Known rows, with every step that occurs
zuvon-keka-regir: [  7.6  -4.3   8.6 -31.3   0.6 -18.7  17.1   8.9  -6.3 -10.2   2.2  12.0
   8.5   2.2   6.5   2.8  11.1  -3.5 -15.5  -3.2  -5.8   3.9  -4.1]
selad-sagen-tadudil-tubo-gozo-regir: [-26.6  12.5  -2.2 -29.1  15.8 -38.9   1.3  17.5  -2.7  10.3   2.8  -2.3
  14.8 -10.4  -3.7  -4.8  24.2 -11.2  16.5 -14.4  -2.5  22.9  -1.4]
tubo-tadudil-sagen: [-13.5  16.6  -1.1 -12.8   8.7 -25.8 -20.2   4.9  -3.6  13.4   3.2 -15.6
 -20.4 -19.2   2.3  14.5   5.3  -3.5  23.4  12.7   4.7  -1.4  -0.7]
megutu-zuvon-keka-regir-selad-sagen: [ -6.2  11.1   2.7 -26.7  21.9 -17.2  19.1  26.2   8.7  34.5  -0.5  15.4
  17.0 -27.6  15.8   5.3  16.3   5.6  -1.6  -9.5 -14.2  12.0  -0.4]
tubo-gozo-regir-megutu: [-15.8   9.7  -7.7 -19.6   3.6 -18.0   0.5  27.3  20.1  -2.3  -1.0   2.7
   9.7 -10.5   8.3  -4.0  17.5  -0.5   9.1  10.6  -4.5  17.7  -8.5]
selad-sagen-tadudil-tubo: [-20.9   1.6   0.1 -18.7  16.7 -20.4   1.5   0.7  -1.5  11.9   2.0   3.5
  -4.1  -1.0  13.8   5.4   5.2 -11.3  21.2 -19.9  -7.1  17.0   9.3]
megutu-zuvon-keka-regir-gozo-tubo-tadudil-sagen: [-15.8   8.9   2.2 -40.6  17.9 -42.7 -11.1   9.8   9.1   6.4   4.9  -2.9
  -7.1 -36.2  -3.6  15.0  16.8  -3.3  25.6   5.1  -4.9  31.3  -4.9]
tubo-gozo-regir-keka-zuvon-megutu: [-21.1  -2.6   5.2 -44.7  11.9 -22.1   3.4  28.3  -1.8 -11.4  -3.2   9.6
  16.4  -8.5  25.2   8.4  13.0   5.4   5.2   0.8 -11.1  39.0  -3.0]
megutu-zuvon-keka-regir-gozo-tubo: [ -4.7  -5.9   3.4 -37.6  10.5 -19.8  12.1   2.2  21.5 -10.2   1.4  15.5
  12.4 -21.4  -7.7  -0.7  13.2  -2.4   4.6  -9.6 -11.6  43.0  -3.1]
regir-selad-sagen-tadudil: [-16.7   9.5  -2.9  -3.1  18.6 -11.4   1.3   7.7   6.9  27.9   3.5   4.2
  12.3 -11.0  24.0  13.9   6.0  -3.5  -0.6 -21.6 -19.8   6.0   7.1]
megutu-zuvon-keka-regir-selad-sagen-tadudil: [-15.2   3.1   0.6 -19.8  24.9 -24.5   8.1  13.8   5.0  26.3   7.2  14.8
  26.0 -21.3  27.9  16.9  16.6   0.5  -5.5 -29.2 -24.8  16.0   1.5]
selad-sagen-tadudil-tubo-gozo: [-32.4  17.0   0.8 -25.9  18.6 -11.9 -11.9 -15.7  -1.0   9.2  -1.7  -7.3
   8.6 -18.9  14.3  -2.4  11.7  -9.3  28.1 -20.7  -9.8  28.6  -2.3]
selad-sagen-tadudil-tubo-gozo-regir-keka-zuvon: [-19.1  15.2  -2.3 -53.4  24.1 -42.2   3.9  12.5   1.0   1.0   0.8  13.8
  21.1 -14.7  40.8   8.6  21.6   5.5   1.5 -18.2 -13.6  27.3  -4.1]
keka-zuvon-megutu: [-22.5  -8.8   2.2 -25.5   9.0  -1.9   3.1   5.5  -6.4  -6.9  -5.1   6.7
   7.5   1.7  10.9  13.8   3.2  10.3   8.7   1.5  -3.6  26.5   3.9]
tadudil-tubo-gozo: [-20.8   9.3   0.6 -27.2   9.0  -1.0 -10.5 -18.5   1.3  -0.9  -6.7 -12.0
   0.4 -12.7   4.9 -10.4   5.5  -9.7  28.3  -3.8  -1.8  26.8  -6.2]
sagen-tadudil-tubo-gozo-regir-selad: [-18.1  -2.0  -7.7 -30.4  11.8 -19.5   4.6  14.2  11.6  15.2  -6.1  -6.4
  14.4  -3.1  17.4  -0.9  12.6 -18.8   9.1  -4.8 -15.5  25.3  -0.6]
gozo-tubo: [-13.0  -8.2   3.7 -14.8   2.6 -12.0  11.2  -2.3   9.3  -3.8   0.9   2.6
  -1.5 -16.1 -15.4   3.9   0.0 -10.4   5.2   6.0  -1.4  22.5   5.0]
keka-regir-selad-sagen: [ -5.9  16.5   0.4 -22.2  14.8  -9.5  19.6  15.5  12.9  32.9  -4.0   9.1
   7.6 -16.4  23.5   3.6  10.2   0.4  -3.0  -3.3  -8.6  -5.0   4.9]
zuvon-keka-regir-gozo-tubo-tadudil-sagen-selad: [-21.2   5.3   2.6 -39.4  17.0 -27.4   0.9   8.4  10.7  -0.1  -5.4 -16.4
 -16.1 -27.6  15.0  14.4   6.8 -11.5  16.2  -3.9 -26.0  27.5   1.0]
tadudil-sagen: [-12.2  10.9   0.2  -4.6   7.3 -20.2  -2.2  16.9  -4.8  12.6  -2.2  -3.7
  -6.7  -3.4  -4.6  -0.5   5.5   3.3  24.3  13.5   6.6  -3.9   3.7]
megutu-zuvon-keka-regir: [  4.3  -9.8   6.1 -30.7   7.9 -23.1  14.0   8.7  -2.8  -5.1   4.3  17.1
  19.0 -11.9   9.1   5.0  17.9   3.5 -10.1 -10.2  -5.4  12.6  -8.4]
megutu-zuvon-keka-regir-selad: [  3.3 -11.6  -0.5 -32.8   9.0  -9.2  18.4  14.6  11.2  11.9  -4.7  11.4
  18.0 -11.7  23.8   5.2   9.8  -3.2  -9.7  -2.6 -17.0  15.6  -5.1]
selad-sagen: [ -8.6  20.6   3.7  -0.6  13.2  -9.0   5.2  15.3  -1.1  23.8   2.0   5.3
   1.3 -16.6  -3.6   0.8   7.0   7.0   4.8  -6.7  -0.5  -1.5   4.7]

Rows
[-19.9  20.1  -1.3 -26.7  20.3 -21.3  11.3  29.2   9.2  35.8  -5.6   0.6
   6.9 -19.2   3.4  -6.3  15.7  -7.7  16.6  -1.7  -7.8  17.5   3.2]
tadudil-tubo-gozo-regir-selad-sagen
[ -7.6   7.6  -0.4 -24.1   5.0 -10.5 -20.0 -17.3  20.2  -4.9   4.1 -13.3
 -17.1 -28.7  -3.3  15.7   0.8 -12.5   7.6  -2.0 -10.1  29.8  -3.0]
regir-gozo-tubo-tadudil
[  1.5  -1.8   0.8 -31.2   0.3 -11.5  14.0  22.7  16.6 -11.1  -0.4  16.0
   3.3  -2.2  22.7   4.3  10.6   0.7  -4.4   8.0 -10.5  11.3  -5.7]
zuvon-keka-regir-megutu
[ 12.0   5.0   1.2 -28.1   8.5  -9.8   3.2   5.6  14.8  -8.7   0.3  15.2
  16.3  -2.5   9.2  -6.2  15.0   9.4  -2.6 -15.7 -13.6  23.4  -9.2]
megutu-zuvon-keka-regir-gozo
[-13.4  13.9   4.7 -40.8  12.9 -39.7  -9.8   9.8   6.1   2.8   2.3  -7.0
 -16.2 -24.3  -5.5  14.4  12.3  -7.9  22.5  10.3  -4.3  24.2  -1.1]
zuvon-keka-regir-gozo-tubo-tadudil-sagen
[ 10.9  10.3  -2.8 -22.8   1.0   1.8   2.2  -8.3  20.9  -9.4  -2.5   6.8
   6.6   9.2  19.9  -7.5   8.8   5.2  -2.7  -9.7  -4.9   3.6  -2.8]
keka-regir-gozo
[-32.3  15.8  -2.4 -29.8  21.0  -6.7  -8.7 -13.0   5.9  18.5  -5.2  -8.5
   9.7 -19.7  23.0  -2.2   9.7 -12.9  27.4 -18.1 -17.0  31.0  -1.3]
regir-selad-sagen-tadudil-tubo-gozo
[ -8.7  15.9  -1.5 -11.5  15.7 -21.2  16.2  38.3   8.9  36.7  -1.2   6.6
   7.8 -13.4   0.3   0.1  12.7  -1.8  -0.3  -0.1  -6.7   2.5   6.5]
gozo-regir-selad-sagen
[-22.4   1.4  -2.0  -5.8  12.0 -10.7   4.6  12.5   0.2   9.9  -8.5 -14.9
  -9.4 -11.7  16.0   3.0   1.3  -2.1  18.3   0.3 -14.2   2.1   6.2]
tadudil-sagen-selad
[-25.3  17.1  -3.5 -12.0  21.8 -22.8   0.2  13.4   6.1  27.7   3.3   0.5
  22.5 -16.7  18.6   9.3  17.2  -6.3   1.6 -23.4 -20.0  14.4   2.5]
tubo-gozo-regir-selad-sagen-tadudil
[-21.6  10.5   1.7 -21.2  10.8 -33.3 -14.2   3.4   2.9  11.5   2.4 -13.8
 -21.0 -29.6  -8.6  17.2   5.3 -10.5  27.6  16.3   3.9  13.7   2.2]
gozo-tubo-tadudil-sagen
[  1.4   2.6  -3.3 -37.2   9.0 -30.7   9.0  18.7   2.8  -9.4   0.5  15.8
  15.5  -1.9  30.7   7.7  14.5  11.4 -15.3  -2.2  -7.1  10.9  -5.8]
gozo-regir-keka-zuvon
[-23.8   2.3   2.1 -30.8  25.9 -40.4   0.7  39.6   2.8   9.6   6.4  14.3
  22.8 -29.2  -3.6   2.3  25.3   1.0  19.2 -17.9 -19.8  53.2 -10.3]
selad-sagen-tadudil-tubo-gozo-regir-megutu-zuvon-keka
[-25.7   7.0  -2.9 -21.7  15.9 -17.7  -8.5   1.7  14.7   5.6  -6.2 -23.1
 -19.9 -29.1  14.2  12.2   1.6  -9.5  23.8  -1.5 -21.4  23.0   3.3]
regir-gozo-tubo-tadudil-sagen-selad
[-13.8 -10.8   4.9 -39.4   9.2 -24.4  10.0  36.4  -1.8 -11.9  -2.8  15.3
  10.8   1.6  23.0  11.1   9.0   6.0  -0.3   2.7  -8.5  30.3   2.4]
gozo-regir-keka-zuvon-megutu
[-25.6  -7.5   4.9 -55.4  14.0 -25.2   5.2  26.8  -1.6 -11.7  -5.4   9.4
   9.3  -4.7  26.2   5.9  11.8   0.1  16.6   1.2  -9.8  46.1  -1.2]
tadudil-tubo-gozo-regir-keka-zuvon-megutu
[-10.3   5.1  -6.7 -20.9   6.0 -11.3   7.1  19.3  12.4  17.4  -6.1  -6.5
  15.0  -8.6   7.4  -5.2  12.2  -9.9   0.7   4.8 -10.7  16.0  -3.8]
tubo-gozo-regir-selad
[-29.7   8.6   1.5 -46.9  26.8 -20.4  -1.7  -5.6   4.4  17.0  -2.5   1.0
  23.1 -30.1  25.2   1.1  21.1  -8.7  22.9 -24.8 -20.7  41.7  -7.0]
megutu-zuvon-keka-regir-selad-sagen-tadudil-tubo-gozo
[-30.3  -9.5   4.1 -54.1  17.1 -30.0   2.9  22.9  -2.3 -12.8  -2.5   9.9
  15.3  -2.5  34.8  11.8  13.6  -2.6  14.0  -9.9 -15.6  47.9   0.4]
sagen-tadudil-tubo-gozo-regir-keka-zuvon-megutu
[-34.9   1.0   4.9 -54.3  23.7 -34.6   4.4  30.2  -3.1  -1.1  -1.4  13.3
  16.0 -10.8  32.4  12.0  16.7   0.8  16.8 -13.5 -15.1  46.9   2.7]
selad-sagen-tadudil-tubo-gozo-regir-keka-zuvon-megutu
[ -3.0   5.5   4.7 -41.1   6.1 -21.3 -10.5 -10.0  14.9 -10.6   6.5  -5.3
 -12.2 -27.3  -2.0  17.6   6.6 -14.2   0.1  -4.8 -14.5  34.6  -6.0]
zuvon-keka-regir-gozo-tubo-tadudil
[-17.6  17.2  -0.5 -23.6  12.1 -27.6 -18.1   2.7  11.1   8.0   1.4 -13.3
 -20.1 -25.5  -6.4  12.7   5.5  -6.7  30.0  12.2  -0.9  20.0   1.1]
regir-gozo-tubo-tadudil-sagen
[-11.9   9.8  -2.8 -16.4   3.6 -24.6  -0.9  14.8  -1.8   1.2   1.1  -4.9
  16.7  -7.2 -12.5  -7.4  20.3  -5.6   2.2  -1.2   2.1  13.2  -7.4]
tubo-gozo-regir
[ -4.5  -0.2   3.9 -37.4   9.5 -38.4   1.3  32.7   7.2  -9.0   2.7   6.4
   9.8  -6.8  31.3  -3.2  14.3 -15.3   1.4 -10.6 -15.2  25.2  -6.3]
sagen-tadudil-tubo-gozo-regir-keka
[-14.6  -9.8   6.3 -35.1   9.6  -9.4   4.9  22.7  -0.5 -11.5  -3.6  13.2
   6.4  -2.0  30.2  13.0   2.6   9.0   2.9   1.6 -10.9  29.9   1.8]
regir-keka-zuvon-megutu
[-24.6   3.2  -7.9 -28.6   8.7 -25.0  -1.2  21.7  19.3  -3.5  -0.2   2.8
   9.5  -5.6  17.8  -0.6  18.2  -9.5  17.5   0.8  -9.7  27.6  -5.3]
sagen-tadudil-tubo-gozo-regir-megutu
[-24.3   6.1  -1.6 -34.5  14.8 -21.3  -1.6  -3.5  17.6   3.1  -6.9 -18.7
 -17.5 -28.4  25.9  14.1   7.2 -10.1  18.5  -2.4 -19.9  17.9   3.7]
keka-regir-gozo-tubo-tadudil-sagen-selad
